Each row was made from one walk, in order. Every step used is in the known rows, and no mark comes twice. Write each row's walk.
In the rows, 128 means zero.
Known rows
sibiv -> kozo -> vago -> remaf: [131 194 109 136 142 106 175 159  92 148 108 168  98 149 139 121  79 112
 145]
motad -> luboki -> kozo: [116 134 124 126 132 137 125 159 145 129 120 163 110 109 113 158 148  82
 148]
luboki -> kozo -> vago: [ 78 134 150 143 116 117 167 185 104 128  86 178 109  93  84 166 113  85
 164]
kozo -> vago -> motad -> sibiv: [127 138  83 145 147 140 178 130 116 172  97 185 142 137 157 114  88 114
 130]
motad -> sibiv -> remaf -> luboki: [ 95 142  85 166  78 157 161 102 173 167  88 170 146 179 175 113 141 163
 130]
pabufa -> motad -> vago -> remaf: [157 144 131 157 133 106 103 101  91 107  81 111 106 162 150 103 115 101
 110]
remaf -> luboki -> kozo -> vago: [ 69 148 142 150 106 132 156 188 121 146  84 184 108 110  96 157 121  98
 161]
remaf -> luboki -> kozo -> vago -> motad -> pabufa: [133 133 114 164 144 118  92 208  99 202 142 143 121 133 152 127  99 127
 107]
remaf -> luboki -> kozo: [ 86 136 122 147 107 144  89 141 145 149 115 169  90 122 103 145 144 120
 163]
luboki -> kozo -> vago -> motad: [119 145  92 150 134 135 117 188  84 174 111 171 114  97 106 155  91 112
 166]
sibiv -> kozo: [120 159 100 132 107 117 181 169 139 141 147 145 119 159 144 144 123 136
 141]
pabufa -> motad -> sibiv: [122  99 125 147 131 103 168  87 122 117  91 153 145 150 168 118 142 118
 105]
sibiv -> kozo -> vago: [ 92 164 126 141 107 111 219 207 117 141 107 169 129 136 123 157 106 109
 145]
remaf -> luboki: [110 155 111 145 108 157 105 133 164 166 121 142 127 162 152 111 143 156
 119]
sibiv -> remaf -> luboki -> kozo: [ 78 127 109 159  82 143 110 131 147 147  98 176 100 127 109 155 146 130
 173]
pabufa -> motad -> vago -> kozo: [112 104 136 156 129 120 112 130 119 132  86  67 121 129 161 111 181  67
 103]
sibiv -> remaf -> luboki -> kozo -> vago: [ 63 141 133 159  89 130 171 182 123 145  72 189 115 113 100 163 123 105
 169]
sibiv -> remaf -> luboki -> kozo -> vago -> motad: [109 149  78 164 109 144 125 183  97 185  97 182 121 111 118 155  98 128
 171]
sibiv -> remaf -> luboki: [ 98 145  94 164  72 154 136 121 166 162  99 152 141 169 160 124 146 168
 135]
vago -> motad -> luboki -> kozo: [129 141  99 132 139 143 107 168 132 151 127 167 110 106 118 158 135  89
 154]

Write each row's walk
[ 61 140 127 161  94 133 188 169 128 148  65 202 119 120 110 156 119 101
 163]  motad -> sibiv -> remaf -> luboki -> kozo -> vago
[ 90 161 117 143 113 114 245 190 124 147  96 188 134 145 139 146 100 104
 139]  motad -> sibiv -> kozo -> vago
[129 170 128 139 148 102 142 151  84 132  88 171  97 126 129 133 104  87
 143]  pabufa -> motad -> luboki -> kozo -> vago -> remaf
[ 62 129 135 169  88 118 182 166 117 138  58 197 122 120 115 161 131 101
 158]  pabufa -> motad -> sibiv -> remaf -> luboki -> kozo -> vago
[109 187  99 158 116 129 150 141 135 174  93 177 114 185 175 103 117 141
 123]  pabufa -> motad -> sibiv -> kozo -> vago -> remaf -> luboki
[129 183  99 144 127 150  94 116 145 173 117 150 106 174 162  91 119 153
 123]  vago -> remaf -> luboki
[114 190 106 149 122 146 120 141 135 175 101 163 109 166 156 100 110 141
 128]  kozo -> vago -> remaf -> luboki
[147 137 107 157 146 105 125 217  93 196 154 133 131 142 163 130  90 129
 100]  sibiv -> kozo -> vago -> motad -> pabufa
[150 131 128 129 132 114 144 154 142 116 117 123 162 146 176 139 176 100
  87]  pabufa -> motad -> luboki
[112 120 126 147 136 141 119 134 134 148  95  75 116 127 154 105 163  67
 111]  motad -> vago -> kozo
[130  94 157 171  95 111 117 127 116  83  68  88 141 153 139 131 160  93
  95]  pabufa -> motad -> vago
[155 169  86 129 148 151 155 198 134 171 123 155 159 132 165 137 121  98
 111]  kozo -> vago -> motad -> luboki
[ 88 147 142 137 123 126 180 200 121 132  89 181 122 101 103 167 123  72
 150]  motad -> luboki -> kozo -> vago
[152 180  76 130 141 146 174 211 139 174 130 161 156 143 169 143 120  99
 115]  sibiv -> kozo -> vago -> motad -> luboki
[141 123 119 158 152 108  99 206  87 189 144 138 121 121 143 133  94 117
 108]  luboki -> kozo -> vago -> motad -> pabufa
[130 161  63 142 123 126 198 153 137 172 138 177 127 170 169 130 101 134
 139]  vago -> motad -> sibiv -> kozo
[100 140 125 163 107 130  76 128 126 136  88 158  80 139 116 134 142 107
 151]  pabufa -> motad -> vago -> remaf -> luboki -> kozo
[ 93 150  74 175  80 159 166 127 157 183  79 183 149 172 172 119 125 159
 137]  kozo -> vago -> motad -> sibiv -> remaf -> luboki
[109 198  91 153 121 145 156 143 145 184 100 183 111 184 171  99 105 141
 127]  motad -> sibiv -> kozo -> vago -> remaf -> luboki
[120 172 126 137 148 111 138 142  83 139  94 174  84 119 111 128  83  96
 160]  luboki -> kozo -> vago -> remaf
[129 167 112 166 110 142  87 116 139 150  87 129 112 185 168  93 135 136
 106]  pabufa -> motad -> vago -> remaf -> luboki
